What can hang from each mark:
z816: z487
z920: z571
z487: z72 z599 z920
z72: z487
z571: z784
z112: z72
z599: z487 z784
z71: z816
z784: z599

Each row was made from one small tree. Brackets hold a mark, then the marks that hang from it, in the order of their numbers. Every link used is in the known rows. Write each row's tree.
Known rows:
(z920 (z571 (z784 (z599 (z487 z72))))): [ 3.21 -1.05 -0.42  0.82  0.04 -2.79  0.43 -0.44 -5.08 -1.29 -0.12 -1.23
  0.09 -0.14  1.34 -3.31  2.52  2.90]
(z112 (z72 (z487 z599))): [ 0.84  2.33 -0.28 -1.96  1.55 -2.52  2.86 -1.11 -2.41 -0.34 -1.08  0.78
  0.54 -2.96 -1.13 -1.73  3.82  2.01]
(z571 (z784 (z599 (z487 z72 z920)))): [ 4.13 -0.48 -0.45  0.93 -0.71 -2.08  2.55 -3.11 -4.26 -0.11  0.50 -0.82
 -0.96 -0.58  0.82 -4.39  2.91  1.94]
(z571 (z784 z599)): [ 4.36  1.24 -0.34 -0.67  0.23 -1.77  1.40 -1.42 -2.29 -2.36  2.15 -0.35
  0.71 -1.15 -1.85 -5.80  1.75  0.11]
(z816 (z487 z72 z920)): [ 1.19  0.84 -0.47 -1.61 -1.16 -0.36  2.86 -1.34 -0.59 -1.99 -3.12  2.01
  0.09 -1.19 -2.72 -1.82  3.03  4.10]
(z71 (z816 (z487 z72 z599 (z920 z571)))): [-2.08  0.48 -2.39 -0.83  0.42  0.62  0.97 -1.34 -1.95 -1.01 -1.16  1.78
 -1.26 -1.38 -0.80 -3.14  4.77  4.97]
(z816 z487): [ 1.79  1.62 -0.18 -2.86 -1.02 -1.17  1.12 -0.08 -0.61 -4.13 -0.93  0.62
  1.50 -1.80 -3.19 -2.98  1.58  2.26]
(z72 (z487 (z599 z784))): [ 2.38  2.22  0.48 -3.30  0.12 -3.33  1.59 -2.92 -3.40  0.40 -0.50 -0.69
  0.95 -1.59 -3.04 -2.97  2.76  0.88]
(z784 (z599 (z487 z72 (z920 z571)))): [ 1.71 -0.20 -0.07  2.25 -1.74 -2.59  2.51 -1.48 -5.89  1.13 -1.14 -2.25
 -0.14 -0.46  0.62 -2.32  4.53  3.94]
(z599 (z487 z920) z784): [ 2.97 -0.31  0.25 -3.03 -3.18 -2.24  2.30 -3.62 -5.73 -0.50 -0.77 -3.48
 -0.39 -0.10 -1.47 -2.69  2.50  4.11]
(z112 (z72 (z487 (z599 z784) (z920 z571)))): [ 0.38  1.22  0.32 -1.78 -0.08 -3.55  2.50 -1.69 -3.43  1.14 -2.52  0.07
 -0.12 -0.54 -0.53 -2.14  4.95  3.98]
(z784 z599): [ 2.61  2.33 -0.14 -0.12 -0.75 -1.81  2.33 -0.94 -3.37 -1.12  1.06 -1.74
  1.49 -1.69 -3.40 -4.29  3.17  0.78]
(z72 (z487 (z599 z784) z920)): [ 2.20  2.36  0.60 -2.49 -0.70 -2.98  2.17 -3.85 -2.71  1.31 -0.66  0.14
  0.21 -1.11 -2.33 -2.93  3.45  1.83]
(z487 z72 (z599 z784) z920): [ 2.33 -0.53 -0.82 -1.32  0.33 -0.05  2.78 -4.29 -3.30  2.36 -2.70  0.62
 -0.61 -0.80 -3.38 -2.25  5.31  3.96]
(z816 (z487 z72 z599 z920)): [ 1.23  0.16 -0.76 -0.07  0.37 -0.12  1.89 -2.23 -0.21  0.09 -2.74  3.03
 -0.04 -1.62 -1.78 -2.29  4.64  3.36]
(z71 (z816 (z487 z72 (z599 z784) z920))): [-1.13  0.40 -2.10 -2.49 -0.62  0.32  2.51 -3.39 -2.90  0.10 -1.52  0.14
 -1.65 -0.56 -2.93 -4.75  4.95  4.02]
(z112 (z72 (z487 (z599 z784) z920))): [ 1.02  1.72  0.30 -2.37 -0.18 -3.05  3.67 -2.86 -3.14  1.36 -2.11  0.00
 -0.23 -1.19 -1.55 -2.67  4.78  2.92]

Which tree is each row?
[ 1.76  3.02  0.18 -1.25  0.27 -2.03  1.81 -2.77 -1.27  0.43  0.19  1.95
  0.48 -2.76 -1.22 -1.80  2.97  1.69]  (z72 (z487 z599 z920))
[ 2.53 -1.17 -1.33  0.55  2.30  0.16  0.23 -2.03 -1.23  0.19 -1.52  3.55
 -0.77 -1.09  0.59 -1.70  3.96  4.48]  (z487 z72 z599 (z920 (z571 z784)))
[-1.27  2.44 -1.91 -3.22 -1.62  0.40  1.96 -1.51 -1.41 -3.73  0.76  0.39
 -0.77 -1.82 -2.58 -4.35  2.41  3.80]  (z71 (z816 (z487 z920)))
[ 2.63 -0.04 -0.54  0.94  0.03 -1.29  1.88 -1.29 -2.56 -0.61 -1.30  1.39
 -0.54 -0.02 -0.36 -2.95  3.59  3.89]  (z487 z72 (z920 (z571 (z784 z599))))
[ 1.93 -0.07 -0.03  1.04 -0.89 -2.22  1.47 -0.46 -1.13 -1.25 -2.25  1.88
 -0.09  0.79 -0.25 -4.27  3.72  3.21]  (z816 (z487 z72 (z920 (z571 (z784 z599)))))
[ 1.09  2.49  0.31 -0.61  0.35 -2.69  0.48 -1.48 -1.58  0.15 -0.40  2.00
  0.67 -1.98  0.08 -1.20  3.11  2.87]  (z72 (z487 z599 (z920 z571)))
[-0.77  0.46 -2.21 -2.44 -0.35  0.22  1.14 -0.92 -1.54 -3.62 -0.67  1.87
 -1.69 -0.55 -0.48 -4.02  2.40  5.02]  (z71 (z816 (z487 z72 (z920 (z571 z784)))))
[ 2.60 -1.22 -0.19 -2.55 -2.51 -1.73  3.44 -3.95 -6.41  0.65 -2.76 -2.93
 -1.20  0.03 -1.71 -1.62  3.36  5.11]  (z599 (z487 z72 z920) z784)
[ 2.36  2.37  0.47 -2.42 -0.54 -3.07  0.83 -1.02 -1.19 -2.78  0.08  1.90
  0.19 -1.15  0.26 -1.84  0.69  2.97]  (z72 (z487 (z920 (z571 z784))))
[ 3.40  0.63 -0.31 -0.17  0.31 -2.39 -0.32  0.31 -2.64 -2.76  1.21 -0.31
  1.15 -0.30 -0.60 -4.51  1.88  1.75]  (z920 (z571 (z784 z599)))
[ 2.60 -0.61 -0.95 -2.28  1.21 -0.41  2.23 -3.22 -4.05  1.31 -2.47 -0.40
  0.21 -1.13 -4.17 -2.42  4.51  2.94]  (z487 z72 (z599 z784))
[ 2.99  0.83 -0.20  0.46 -0.69 -1.76  0.53 -0.89 -1.82 -1.75  0.92  0.69
  0.30 -0.15 -0.08 -4.16  2.68  2.87]  (z487 (z920 (z571 (z784 z599))))
[ 0.53  2.95  0.15 -2.57 -0.71 -2.56  4.31 -1.24 -2.16 -1.41 -1.63  0.60
 -0.08 -2.26 -1.41 -1.26  2.95  3.48]  (z112 (z72 (z487 z920)))
[ 2.61  1.06  0.12  1.34 -2.39 -2.51  2.64 -2.43 -4.98  0.34  1.03 -2.80
  0.25 -1.22 -0.20 -3.84  3.72  2.03]  (z784 (z599 (z487 z920)))
[ 1.95 -1.06 -0.84  0.32  1.16 -0.84 -0.19 -1.21  0.13 -0.94 -2.43  3.99
 -0.25 -0.41  0.61 -2.83  3.89  3.82]  (z816 (z487 z72 z599 (z920 (z571 z784))))
[ 2.52  1.80  0.13 -0.83  1.03 -2.76 -0.23 -1.80 -0.88 -0.52  0.39  2.93
  0.18 -1.55  1.24 -2.31  2.26  2.14]  (z72 (z487 z599 (z920 (z571 z784))))
[-1.38  1.56 -2.31 -3.52 -0.25  0.62  2.56 -0.85 -2.59 -3.65 -0.90  0.04
 -0.74 -2.03 -3.45 -3.55  2.55  3.75]  (z71 (z816 (z487 z72)))
[ 2.01  0.59  0.28  1.92 -2.25 -3.02  1.43 -1.29 -5.32  0.18  0.63 -2.70
  0.49 -0.53  0.90 -3.24  3.76  3.07]  (z784 (z599 (z487 (z920 z571))))
[-0.75  0.78 -1.86 -0.27 -0.92 -0.90  1.75 -1.05 -2.47 -1.98 -0.02  0.69
 -1.48  0.28 -0.46 -5.82  3.74  3.69]  (z71 (z816 (z487 z72 (z920 (z571 (z784 z599))))))
[-0.78 -0.21 -2.59 -1.03  1.02  0.56  0.28 -1.67 -1.15 -1.74 -0.32  2.77
 -1.77 -0.79  0.32 -4.38  3.86  4.34]  (z71 (z816 (z487 z72 z599 (z920 (z571 z784)))))
[ 2.83  0.39 -0.41 -1.88 -0.37 -0.58  1.45 -3.91 -2.58  1.12 -0.58 -0.06
  0.19 -0.91 -3.11 -3.36  4.34  2.87]  (z487 (z599 z784) z920)
